Each row was made from one small tree. Brackets hold a mark, then the marks that hang from it, in alphabetical order. Every link used is in the known rows. Write each row's tree.
(in the rows, 128 means zero)
Known rows:
{zivuk {zatilu fupi {makib dinir}}}: [165 158 132 165  99  92 115 115 176 156  72 131  72 129 121 115 112 171
 165 163  70 130]
{dinir {zatilu fupi} zivuk}: [137 119 163 138  79  91 154 111 165 139  95 137  94 131 142 129 141 171
 165 157  56 150]
{fupi {zatilu {makib dinir}}}: [168 129 134 151 123  70 124 121 171 134  71 128  99 124 137 139 124 150
 157 155 100 123]
{dinir zatilu}: [140 121 153 138  98  98 139 125 154 133  91 128 116 121 127 151 147 159
 157 133  73 146]
{makib {dinir zatilu} zivuk}: [164 139 149 148  82 102 160 151 133 105  70 164 116 117 139 125 143 168
 167 143  77 132]
{dotab {zivuk fupi}}: [181 130 176 140 120 102 137 116 147 135 127 158 113  98 108 145 130 122
 165 125  44 148]
{zatilu {makib dinir}}: [162 136 137 160 112  91 121 145 151 144  68 134 117 128 131 142 112 144
 166 142  81 122]
{dotab {zatilu makib} {zivuk fupi}}: [193 137 161 126 121  86 130  99 159 131 121 176  72 107 104 131 149 141
 146 141  62 143]
{zatilu {makib {dinir zivuk} fupi}}: [177 138 156 176 116  82 148 144 160 134  47 156 129 121 159 115 106 148
 163 168  68 122]
{dinir fupi zatilu zivuk}: [124 114 184 157 106  76 170 132 143 133  72 152 116 105 155 136 160 155
 161 146  63 149]
{makib fupi}: [177 126 154 153 134 101 137 118 178 134  82 127 134 106 130 136 117 134
 162 141  68 136]
{makib dinir fupi {zivuk zatilu}}: [198 160 159 178 109 112 153 141 161 109  59 167 110  96 137  99 114 153
 158 155  74 131]
{makib fupi zivuk}: [199 141 157 154 126 114 152 122 167 117  85 156 127  97 129 132 124 141
 163 144  73 139]
{fupi {zatilu {makib zivuk}}}: [191 141 140 140 122  88 135 109 174 131  97 150  84 109 120 154 146 155
 152 150 107 139]
{zivuk fupi {zatilu {makib dinir}}}: [161 160 149 172 121  86 112 138 161 148  79 153  96 109 123 118 115 151
 158 147  62 132]
{fupi {zatilu {makib {dinir zivuk}}}}: [162 124 154 158 110  71 142 134 164 131  70 143  99 126 154 134 119 147
 152 164  98 125]
{dotab zatilu zivuk}: [187 119 169 124 103 109 147 108 152 121 121 154  87 113 105 138 140 129
 145 131  81 144]
{makib zivuk}: [180 136 158 145 110 122 149 134 149 127 107 149 117 107 117 152 127 135
 163 128  81 140]
{dinir {fupi zatilu} zivuk}: [144 108 184 156 135  67 164 114 169 132  87 138 106  94 152 141 143 129
 157 149  86 142]

Which tree is each row?
[167 134 145 138 144  66 114  98 188 144 105 134  93 103 123 149 139 145
 153 146  78 139]
{zivuk {fupi {zatilu makib}}}
[162 154 141 173 104  97 118 143 157 150  66 137  96 124 124 129 113 155
 152 148  87 130]
{zivuk {zatilu {makib dinir}}}
[185 160 162 167 107  87 125 131 145 139  92 177  84 106 112 118 126 147
 158 148  53 140]
{dotab {zivuk fupi {zatilu {makib dinir}}}}
[185 134 162 136 135  92 143 107 175 114 120 158  99  86 122 139 140 137
 157 140  76 144]
{makib {zivuk {fupi zatilu}}}
[194 134 158 134 132  66 126  91 172 138 118 159  80 101 111 148 148 142
 155 147  70 146]
{dotab {zivuk {fupi {zatilu makib}}}}
[167 155 137 154 108  99 110  97 187 170  95 123  65 125 106 135 125 168
 159 156  71 145]
{zivuk {zatilu fupi makib}}
[146 144 177 180 119  85 147 130 155 161  72 156  87 101 139 136 138 148
 150 153  77 146]
{dinir fupi {zivuk {zatilu makib}}}
[186 126 178 124 119  99 143 102 156 118 133 169  88  98 106 125 142 125
 147 130  56 144]
{dotab zatilu {zivuk fupi}}
[161 156 153 162 127  96 109 118 172 160 103 146  89 104 109 138 129 150
 152 140  64 147]
{zivuk fupi {zatilu makib}}
[185 143 149 156  97  92 167 141 153  95  48 171 126 106 151 105 139 172
 166 159  68 129]
{makib {dinir zatilu} fupi zivuk}
[150 125 170 161 119  67 160 139 147 127  55 169  91 109 156 109 136 144
 153 158  84 121]
{dotab {zatilu {makib {dinir fupi zivuk}}}}
[130 128 169 157 109  62 158 130 144 146  61 158 101 114 152 142 164 170
 160 156  70 147]
{dinir fupi {zatilu makib} zivuk}
[209 157 157 166 114  95 131 104 170 145  81 161  85 106 111 127 134 157
 148 158  68 149]
{dotab {zivuk {zatilu {makib fupi}}}}
[184 143 166 147  92 112 135  93 165 149 117 141  66 115  98 129 130 152
 159 146  57 155]
{dotab {zivuk {zatilu fupi}}}
[208 154 141 155 128 100 140 120 171 129  73 161 112 105 127 137 131 155
 163 156  78 133]
{zatilu {makib fupi zivuk}}
[141 127 138 140  87  84 140 119 164 128  70 129 101 133 137 116 133 176
 176 155  57 130]
{makib {dinir {zatilu fupi}}}
[153 117 175 155 122  73 152 132 165 116  94 153 114 104 155 119 114 131
 158 151  67 131]
{makib {dinir {zivuk {fupi zatilu}}}}
[193 155 137 146 108  89 148 117 167 121  60 171 104 109 133 130 158 186
 158 161  75 141]
{dinir {zatilu {makib fupi zivuk}}}
[172 148 139 139  93  95 142 128 147 130  82 165  94 120 123 150 162 180
 158 146  85 144]
{dinir {zatilu {makib zivuk}}}
[177 150 163 180 112  97 139 124 177 150  69 152  98 112 139 124 121 156
 143 164  75 147]
{dinir {zivuk {zatilu {makib fupi}}}}
[182 144 153 150 124  78 158 134 147 113  59 181  82  98 137 109 148 153
 162 154  91 117]
{dotab {zatilu {makib {dinir fupi} zivuk}}}
